Every row comes from one small tree of marks. The marks that hang from a mark follow it in brackets, in alphabetical order. Every link used is in the known rows. Which tree was each row made from?
Known rows
domep[teruf[pesok]]: [-1.20  0.89 -1.01 -0.63  0.02 -0.57  0.77 -0.09  0.57  0.80  0.08  0.18
  0.36  2.18  0.84 -0.23]
nores[nifa pesok]: [ 0.66 -0.89  1.52  1.41 -0.57 -1.13 -1.02 -0.57  0.21  1.07  1.06  1.47
  0.87  1.41  0.47 -4.05]
zopun[defa nifa pesok]: [-0.93 -0.76 -0.79 -3.48 -1.83 -0.64  0.36  0.55 -1.79  2.30 -1.65  0.60
 -0.98 -1.18 -6.32 -0.97]
nores[nifa[defa[teruf]] pesok zopun]: [-0.83 -2.50  2.71  1.81 -0.79 -1.30 -1.16 -1.27 -0.08  2.39  2.52  1.66
  1.37  2.81  0.32 -5.72]
zopun[defa[nores] pesok]: [-1.96  0.01 -0.93 -2.58 -0.06 -0.73  1.14 -0.72 -0.05  1.37  1.19  1.43
 -1.53  0.33 -3.16 -0.49]
nifa[defa[nores] pesok]: [-1.76 -1.13  2.80  0.88  0.67  0.53  3.71 -1.56 -0.14  1.00  4.20  2.51
 -0.64  1.22  2.04  0.53]
zopun[nifa[defa[nores teruf] pesok]]: [-0.71 -1.62  2.58  0.12  0.27  0.25  2.85 -1.68 -0.94  1.96  3.42  1.54
 -0.66  2.27 -1.19  1.26]
zopun[pesok]: [-1.07  1.02 -1.38 -1.34 -0.23 -0.03  0.44  0.66  0.07  0.98 -0.48  0.93
 -0.90  0.12 -1.64 -0.07]
nores[nifa pesok zopun[defa]]: [-0.63 -2.85  1.76  0.40 -1.95 -2.35 -3.16 -0.81 -0.76  1.89  1.16  1.24
  1.22  1.02 -1.83 -7.00]
defa[nores[nifa[pesok] zopun]]: [-0.82 -1.99  2.22  1.05  0.23 -1.38 -1.54 -0.33 -0.49  1.21  5.39  1.37
 -0.36  2.80  0.40 -2.40]
nifa[defa[nores]]: [-0.58 -0.76  2.02  0.59  0.70  0.58  2.95 -1.03  0.24  0.61  2.84  1.17
 -0.17  0.42  1.66  0.41]
nifa[defa[nores[zopun]] pesok]: [-2.12 -1.92  2.95  1.01  0.07  0.00  2.26 -1.47 -0.48  1.27  4.61  2.33
 -0.27  1.44  1.76 -0.78]
defa[teruf[pesok]]: [-1.56  0.47 -1.29 -0.63  1.64  0.17 -0.10 -0.88  1.65  0.74  0.00  0.12
  0.60  3.21 -1.42  1.82]
nifa[defa[nores teruf] pesok]: [-2.23 -0.90  2.44  0.89  1.59  0.48  3.91 -2.56  0.39  1.40  4.81  2.38
 -0.99  3.25  1.52  1.31]
nifa[defa[nores[zopun] teruf] pesok]: [-2.59 -1.72  2.60  1.01  1.00 -0.02  2.49 -2.43  0.08  1.68  5.24  2.20
 -0.63  3.48  1.21 -0.04]
zopun[nifa[defa]]: [ 0.54 -1.40  1.85 -0.37 -1.06  0.56  1.68  0.27 -1.48  1.39 -0.13  0.22
  0.33 -0.97 -1.65 -0.02]

Write each row's tree
[-0.78 -2.05  1.21 -1.87 -1.62 -0.66  0.54 -0.56 -2.18  1.64 -0.03  0.74
 -0.42 -0.65 -4.39 -0.80]	zopun[defa nifa[pesok]]
[-0.03 -0.63  1.46  1.53  1.66 -1.28 -0.02 -2.85  1.48  1.28  4.57  1.59
 -0.30  5.10  0.60 -1.41]	defa[nores[nifa pesok] teruf]
[-1.07 -2.10  0.65 -0.01 -1.95 -1.94 -2.17 -2.06 -0.23  0.91 -0.10  1.06
  1.15  0.32 -1.41 -4.90]	nores[pesok zopun[defa]]
[-1.96 -0.87  1.13  0.03  0.94  0.04  1.94 -1.55  0.49  1.79  3.56  1.35
 -0.63  2.74 -0.02 -0.18]	nifa[defa[nores[zopun[pesok]] teruf]]
[ 0.68 -1.56  2.47  0.36 -0.75 -0.04  2.06 -1.43 -0.69  1.38  1.68  1.24
  0.40  0.31 -0.62 -0.43]	zopun[nifa[defa[nores[pesok]]]]
[-1.86 -0.28  0.49 -0.23  1.25  1.00  2.43 -0.79  1.04  1.31  0.41  0.84
  0.76  1.85 -0.22  1.20]	nifa[defa[teruf[pesok]]]
[-1.29 -1.46  0.43 -1.19 -1.38 -0.42 -0.42  0.29 -1.25  2.58  0.53  0.60
 -0.12  0.99 -3.46 -1.67]	nores[zopun[nifa[defa[teruf]] pesok]]
[-1.39 -1.38  2.65  0.86  0.68  0.23  1.74  0.01 -0.60  2.16  3.19  1.72
 -0.36  2.41  0.21 -1.63]	nores[nifa[defa[teruf] pesok]]
[-0.71 -1.08  0.76 -0.58 -0.19 -1.17  0.61 -2.60  0.37  0.46  1.52  1.33
 -0.15  0.67 -0.99 -1.66]	zopun[defa[nores[pesok]]]
[ 0.22 -1.34  1.99 -0.15  0.30  0.30  2.21 -1.23 -0.64  1.63  2.21  0.44
 -0.28  1.59 -1.51  1.17]	zopun[nifa[defa[nores teruf]]]
[-1.04 -1.18  0.26 -0.48 -1.10 -1.24 -2.89  1.99 -0.99  2.12  1.55  0.70
 -0.11  1.14 -2.18 -4.27]	nores[nifa zopun[pesok]]
[-0.65 -1.48  1.29  0.88  1.41 -1.36 -1.78 -1.20  0.49  1.49  5.19  0.36
 -0.49  4.84 -0.49 -1.54]	defa[nores[nifa zopun] teruf]
[-1.20 -2.00  1.36 -1.58  0.08 -0.96  1.17 -2.45 -1.14  1.95  2.92  1.09
 -1.21  2.52 -4.20  0.63]	zopun[defa[nores teruf] nifa[pesok]]
[-1.81 -0.42  1.01  0.06  2.02  0.70  2.90 -1.72  1.55  1.18  2.84  1.29
  0.33  2.98  0.52  1.91]	nifa[defa[nores teruf[pesok]]]
[-0.95 -1.57  2.21  0.71  0.13  0.09  1.50 -0.91 -0.10  0.86  3.16  1.00
  0.15  0.64  1.35 -0.90]	nifa[defa[nores[zopun]]]
